Known rows, with every step that occurs:
G -> J -> Y -> L: [-14   3   0  -5 -11   6 -23  -9  19   3   9  16  13   3 -22 -20 -17  -9
  19  33  15   2   5 -20  22 -25 -18  20 -14   1   8 -41]
J -> Y: [-19  -1   4 -12 -10  -1  -6  -9  15  -8  -9  -2 -11  -5  -7  16   3 -14
  -5   9   1  -2  15 -15  -6 -22   7   2 -25   7  10 -30]
M -> B -> K -> L -> G: [ 23 -24   0  -7  14  16 -19  -5   4 -19  -7  -3  -6  -3  -6  -1   0 -20
   0   1  -9  23   8  -3  -8   3 -14 -18  28  26  14  -8]
B -> G -> L -> K: [ -6  -3 -31   0  16  -7  -4 -11   8  11  -4   1   5   9   8 -24  -5  -2
 -30 -12   6  -2 -23 -12  15  18  20 -18  -1 -22   8   6]
J -> Y -> L: [-27  -2  -6 -18 -21  -8  -3  -9  25  -2  -4  12 -10   7  -7  15  -9 -16
  13  -3  11   4  13 -15   1 -26  -5  13 -39  16  10 -30]
D -> B -> K -> J -> Y: [ 20 -43  -4  -5 -13   8 -32   6  15   0  -7  -2   3 -10 -12  23  14 -22
   5   3 -25   9   5  -3  16 -11  -2   0  -5  18   8  14]
J -> G -> L -> Y -> B: [ -4  10 -13 -10   3  -9 -21 -11  -9  12 -11 -24   1 -13  -5  -6 -14   3
 -46 -18  17   8  14 -11  22   2   4  12  19  30   6  -5]
M -> L: [ 12  -7  19  20   6   4  12  -3   1 -10   6   3  -1 -12 -21  10  -3 -11
  20  20   6   8   4   2 -10  -8 -12   6  20   4 -10  -4]
D -> B -> M -> L -> Y -> J -> G: [ 19 -16   2  11 -10  11  -6  -5  25  -3  -1 -13  28  -9 -35  10  -2  -5
 -24  14  -1   7  17   5  27  17  -1  20  12   5  26  23]
B -> M: [ -8   1   3   2 -10  -3  -5  -6  27  -6 -23  -2   3  -2 -18 -18   7  17
 -15   8  -4 -10  10  -6 -18  16  14  10  -4 -15   8  20]
Y -> B -> K: [-10 -24   0  -7 -12 -22 -37   1 -12 -12 -13   3 -13   5  -1   3 -25 -29
  22   4   9  14  -1   0  -6   0  11  -5  11  38  -2  10]
Y -> B -> G -> L -> D: [-20  -6 -19  14   4 -24 -23 -14   1   1  -9   6   1  12  13   3 -18 -23
 -27 -14  30  14 -21 -14   2  15  25 -22  13  37  13  -1]
B -> G -> J -> Y -> L: [-22  -1 -38 -11   6  -1 -22 -20  20  10  -6  13   3  18 -12 -19 -16   0
  -1   2  16  -4 -20 -16  28   3   3   1 -28 -16   9 -30]
K -> J -> G: [ 10 -13 -18   8  -7   0 -22   0  13  24 -20  -5 -33 -22  -7  -4  19   8
 -17 -24  -9   4  13 -13   7 -25 -17  15  -6  25  -6 -11]
M -> B -> D: [ -4 -25  -8 -10  -9   4   6 -13   8 -26  12  -4   9  16   3  17   6 -20
  -9  -8  -8   0 -14  12   6  18 -23 -29  14  28  11 -22]
J -> G -> B -> K: [ -3 -22 -14 -16  -9 -10 -35 -13   6   8  -5 -14  -4  -9  -7 -10 -18   4
 -12 -35  -5  25  11   1  22  -1 -17  16   4  30  -5 -12]
L -> K -> B: [ 31 -19  -4   5 -14  24   1 -11  11  13  28  -2 -11  -9  -2 -23   0  -9
   9  12   3  -4   5  -3  11 -28  -7   1 -25 -18   8  -5]
J -> Y -> L -> K -> B -> D: [-17 -17 -12 -21 -31  -1   1 -18  30  -2  14   6 -16   0  -9   2 -10 -19
  15   1   8  -9   9 -13  11 -34  -9  10 -52   7   9 -33]
Y -> L -> D -> B -> K -> J -> G: [  9 -18 -22   0  -5   1 -25  -6  33  30  -2  20 -11  -5  -1  -2 -13   3
  19 -40   8  27   2  -9  12 -25 -24  19 -18  40   8   4]
K -> L -> M: [ 10   0  14  23  36  -4   0   7  -2 -18  -7  -8  -3 -34  15 -29   7 -16
 -52  11   5   0  -2 -11   0   3  17 -20  22  11   3 -17]
L -> M -> B -> K -> J: [  8 -28  10  -5  25   3 -20  12   0 -30 -26   9 -21  -8  10 -10  20 -27
  -5   3 -11  21   1   2   3  -6 -15 -27  30  40   3 -29]
K -> B -> G -> J: [ 12  -8 -25   7  -5  25 -18 -32  21   8  18   9  10   6 -12 -15   5   9
  -9  11  14 -17 -25 -13  30  -5   0 -10 -26 -23  -7 -32]
L -> G -> J: [ 17   6  -1  -3  18  14  -6  -9 -13   0  12 -14  -8 -18 -35 -26  -5  18
   2  23   0  -3  17 -14  27 -15 -12  29  27   1   8  -3]
M -> L -> K -> J: [ 29 -23  13  27   1  11   8   5   7   3   6   4 -23 -22 -20  -7   4 -18
  30  24   2  11  15  -4  -9 -31 -22  11  11   4  -2   4]
D -> B -> K -> J -> G: [ 26 -42 -12  -4 -11   7 -35   4  10  10  -5  -8   3 -13 -13  15   9 -14
  -3 -12 -27  12   2   2  23  -6  -7   6   3  18   3  18]
L -> D: [ 10   9   2  16  24  12 -12  -9  17  14  -4  12 -13 -16   9  -9  -1  17
  -2 -15  10  18   5 -13 -17 -19   0  -4   1  22  12  -2]
Y -> J -> G: [ -4  14  -8   5  -1  -6 -15  -2  10  17   2  -1   6 -13 -18 -31 -38   8
 -16  -9   0  12  12  -1  37   3 -11  27   8   1   6 -18]
M -> L -> Y -> J -> G: [ 15  10   9   7  14  14   2   0  -3 -10  -7  -4  -8 -17 -32   0 -19   3
  18  30  25  10  28   2  19  -4 -17  25  20  15   7   1]
B -> K: [  5 -18  -2 -21   6  -2 -32   5  -2  -5 -19   5 -16  -6  -9 -16 -11   4
  34   3 -18   3   2   1  -8  -4   3   3   1  -2 -15  16]
B -> G: [-12  -3 -38  -7  13  -6  -5 -13   7   8 -12   2  -7  17   3  -4  -3   6
 -15 -21   6  -6 -24  -1  12  20  16 -12 -18 -17   3  -1]
J -> Y -> B: [-27  -9   5  -7 -20 -15 -16 -10   7 -14  -9  -2 -14   1  -4  26 -10 -36
  -6  11  16   6  13 -15  -7 -20  13  -2 -18  35  17 -31]
G -> B -> M: [-12 -18  10   8 -21  -8 -11  -8  29 -22  -5   3  22   8  -3  -8   6   2
 -10   4  10  19  12  -3   3  21  -9   2   7  23  16   8]
Y -> J -> G -> L -> D -> B -> K: [  5   6  -2  11   8  -4 -31  -4  18  18   1   3  20 -25 -16 -35 -37   5
 -26 -11  -6  23  11 -10  38   3  -4  20  26  12   8  -7]

Rows:
[  5  -7 -14   5  -5   2  -5  -6  29  21  12  23   7   5   5   6 -14  -1
  17 -29  18  24  -4  -4  11 -15 -18  10 -16  32  15   4]	Y -> L -> D -> B
[-21  -7   4  -2 -13  -5 -30 -13   6 -13   9   3  11  -3 -19 -15 -19 -21
   2  41  13  -8  -1 -17  20 -15  -4   6  -1  15   9 -41]	G -> J -> Y -> B -> D
[ -9 -12 -11  -4 -16 -11 -21 -19  21   7  -7 -18   5  -7 -12 -12  -9  11
 -36 -32   2  18  15  -2  17   9 -12  19   1  24   7 -11]	J -> G -> B -> M
[  7 -19 -10  -1 -22  13   3 -29  16 -13  28  -5   3  -8  -6   0  12   8
  -9   5  -3 -35 -20   0  20  -3  -4 -13 -23  -5 -19 -22]	K -> B -> D
[ -6   4  -3  -1  16 -15 -15  -8  -3  10  -8 -18   2 -25   0 -23  -5   1
 -60 -26  -5   8   1 -10  20  -2   3   4  28  18  -8 -25]	J -> G -> L -> M
[-18  -1  -8 -22 -14  -5   1 -12  19  -3  -2   2 -21  -2 -19  13  -8  -8
  11  -4   9   3  22 -17   7 -31  -7  24 -30  20  13 -25]	J -> Y -> L -> G
[ 13 -15  13  21  -9   4   1  -2  32  -4 -19   0 -13 -17 -32 -23  10   4
   5  26  -2  -3  20  -9 -24  -6  -2  17   4 -13   8  23]	B -> M -> L -> K -> J
[ -4   7  -9  -2   2 -11 -14 -13   1  20  -2 -19   9 -18  -5 -14 -10   6
 -50 -29  -4   6   3 -11  15   0   1  10  18   9  -7 -14]	J -> G -> L
[ 24 -20   5  20  -1  22   2 -20  17   0  22   4  -8 -14 -29 -12  -8 -19
  23  36  13   2   4 -10   8 -32 -14   7  -7 -16   0 -25]	M -> L -> K -> B -> G -> J -> Y
[ -9   0 -35  -1  16   2 -21 -14   8  11  -3   8   8  15  -9 -26 -12   8
  -8   4  11  -6 -26  -9  27  15   6  -5  -9 -24   4 -14]	B -> G -> J
[ 24 -10   9  17 -14  26   2 -30  30  -9   8  -3  -2 -17 -36  -5  17  15
  -6  23   6 -17   9 -13  -2 -11  -1  11  -6 -13  -6  -6]	K -> B -> M -> L -> G
[-15  -6  -6  -9 -13   1  -9 -13  35   6   0  14  -7  -1  -4  20  -7 -15
   6 -12  13  16  13 -18   2 -32  -6  10 -36  29  21 -27]	J -> Y -> L -> D -> B
[ -5   8 -24 -19   9   5 -23  -3 -16 -12 -20  -6 -12  17  -4   4 -14  -3
   3  24  47   0  11  -4  27  13  10   1  -3  32  29  11]	L -> Y -> B -> G -> J
[ 18 -14 -12  21   0   3 -28  -2  21  29 -14  -4 -13 -30  -2  -3  24   4
 -39 -26  -8  13  10 -24  11 -24 -12   7  12  36   2  -6]	K -> J -> G -> L -> D -> B
[ 22 -13   1  -8  27   6 -35   1  -6  -8 -11  -8 -16 -32 -21 -40 -13   6
   8  20 -13   0  10 -15   1  -7   8   9  21  -3  -7  13]	B -> K -> L -> G -> J
[ -9 -17  -5   2 -13  -4 -15   7  27   1 -25  17 -37 -14  -1   5  26 -14
   5   0   2   4  17 -23   1 -40 -15   7 -24  36   3 -27]	K -> J -> Y -> L -> M
[-10 -13  -5  -8   1  -8   4   5  13 -11  -1  21  -2  16  11  -4  -6 -23
  11 -17  15  22  -6   4  17  -4 -27  -5   2  37   7 -26]	Y -> L -> M -> B
[  1   5  -8   9  -7  -4 -12 -12  17  13  19  -4  15 -23 -17 -46 -36   5
 -30  -2  -3  -1   5  -7  47   2  -8  18  12  -4   1 -21]	Y -> J -> G -> L -> K -> B -> D
[ 32 -22  17  32  18  17 -13  -4  19   2  -2  11  -9 -29 -19  12   6  -7
  22   9   0  25   8  -8 -13 -26 -15   3  22  28  -1   7]	M -> L -> D -> B -> K -> J
[  2 -18  -5 -10   1  -6   8 -15  -6 -25  16 -22  -9 -13 -17  -2   2  12
  -9  -6  -3   1  13  -1  30   6 -15  13  23  33   7   6]	L -> G -> B -> D
[ -8  -8  14  10 -12   4 -29 -11  16  -7   4   5   8  -8 -32 -24 -20 -24
  11  54  18   4  14 -22   7 -25  -5  16   2   6  17 -32]	G -> J -> Y -> B -> M -> L -> K
[-12 -27  -9  -3 -16  -5 -12   2  30 -11 -20  14 -34  -9   0  10  28 -20
   1  -4  -2   1  11 -18   5 -31 -23  -4 -20  46   6 -35]	K -> J -> Y -> L -> M -> B -> D
[ 25 -20 -23   2  -7  22  -1 -18  15  17  22  -1 -14  -1   0 -25  -2  -6
   2   2   6  -6  -7  -4  16 -18   0  -5 -33 -26   9  -6]	L -> K -> B -> G
[  1   2 -14 -11  -4   0   0  -6   5  10  15   9  -5   3 -24 -19 -21   9
  28  -2  16   6   8  -9  30 -16 -27  35   0  14   4  -3]	Y -> L -> G -> J
[ -5 -24   7   4   6 -23 -37   5 -13 -21 -17   0 -15 -12   6 -11 -22 -37
  -4   9  11  14  -2  -5  -6   2  20 -14  22  43   0   1]	Y -> B -> K -> L -> M
[ -9   4  -3   9 -11 -10 -20  -6  25   6  -1   1  17 -10 -20 -34 -35   9
 -21  -7   5  21  19  -2  39  13 -15  28  12  13  14 -14]	Y -> J -> G -> B -> M
[ 16 -24  -1  -9   5   2 -17  -5  -3 -15  -4 -12 -25 -18 -21  -7   8  11
  14  -2  -6  18  27 -10  19 -12 -18  20  24  38   6  15]	L -> G -> B -> K -> J
[  7  -1  10  10   4  -4   2   3   2   5  11  -2  17 -12   7 -29  -3 -12
 -23  12   1   6   1 -16   4  -3   6  -8  24  -8   7  11]	G -> L -> K
[ -3  -1  -3  -1  15 -10 -15 -10   0   6  -7 -17   5 -18   1 -16  -3  -8
 -61 -28  -4  16   1  -9  20   1  -5  -4  33  26  -2 -32]	J -> G -> L -> M -> B
[-11 -15 -10  16  -7  -8 -30  -6  26   5 -29  13 -32 -14   3  10  23 -18
 -18  -2  11   9  10 -35 -10 -31   6  -8 -11  47  12 -21]	K -> J -> Y -> B -> G -> L -> D
[-35 -16  -1 -13 -24 -23 -12 -15   8 -24  -4  -7 -14  -1  -4  24 -11 -33
 -11   8   8 -10   4 -10  -1 -12  14  -7 -21  36  10 -31]	J -> Y -> B -> D
[-17   1 -23   2  30 -15  -6  -8   4  -6 -17   4   6   4  13 -20   5  -3
 -46 -13   6  -2 -28 -12  18  25  24 -27  13  -7  -1  -9]	B -> G -> L -> M
[-15   3 -29   1  17 -11  -6 -13   8   5 -10   4  13  11   6 -13  -1   3
 -36 -15   7  -4 -28 -13  13  27  23 -21   4 -15   1   1]	B -> G -> L
[  7 -23 -14  11 -15  -3 -26  -2  18  16 -15  -3 -23 -18  -2  -1  20   2
 -17 -25  -3  16  15 -13  15 -20 -25  13  -1  41  -1 -13]	K -> J -> G -> B
[  4   4  -8   9   8  -4 -22 -19  21  26  -6 -17  14 -25  -8 -16  -5  13
 -62 -34  -4  15   6 -17   9  -1   5  11  19  18   7  -4]	J -> G -> L -> D -> B -> M
[ -2 -12 -20   0   8   7  -4 -15  14  -9  -3   7  19  27   9  11   6 -22
 -29 -15   7  19 -19  -4   6  25  -7 -37  20  15  20 -21]	M -> B -> G -> L
[-23  -2 -34 -10  15  -4 -22 -15  17   2 -10  14  -1  14  -8 -24 -12  -3
  -8   4  16  -3 -21 -15  31   2   5  -3 -22 -10   8 -37]	B -> G -> J -> Y -> L -> M
[-18  -1   9   3 -13   0 -34 -11  16  -8  -2   6  13  -2 -26 -19 -15 -17
   0  45  17   0   9 -23  10 -16   0  13  -1  10  16 -34]	G -> J -> Y -> B -> M
[ -8 -20  -1  10 -21  -7 -24   2  18  -1 -24   7 -35 -12  -3  19  22 -24
  -2   7   6   4  18 -24  -8 -35  -3   1 -16  44   9 -21]	K -> J -> Y -> B
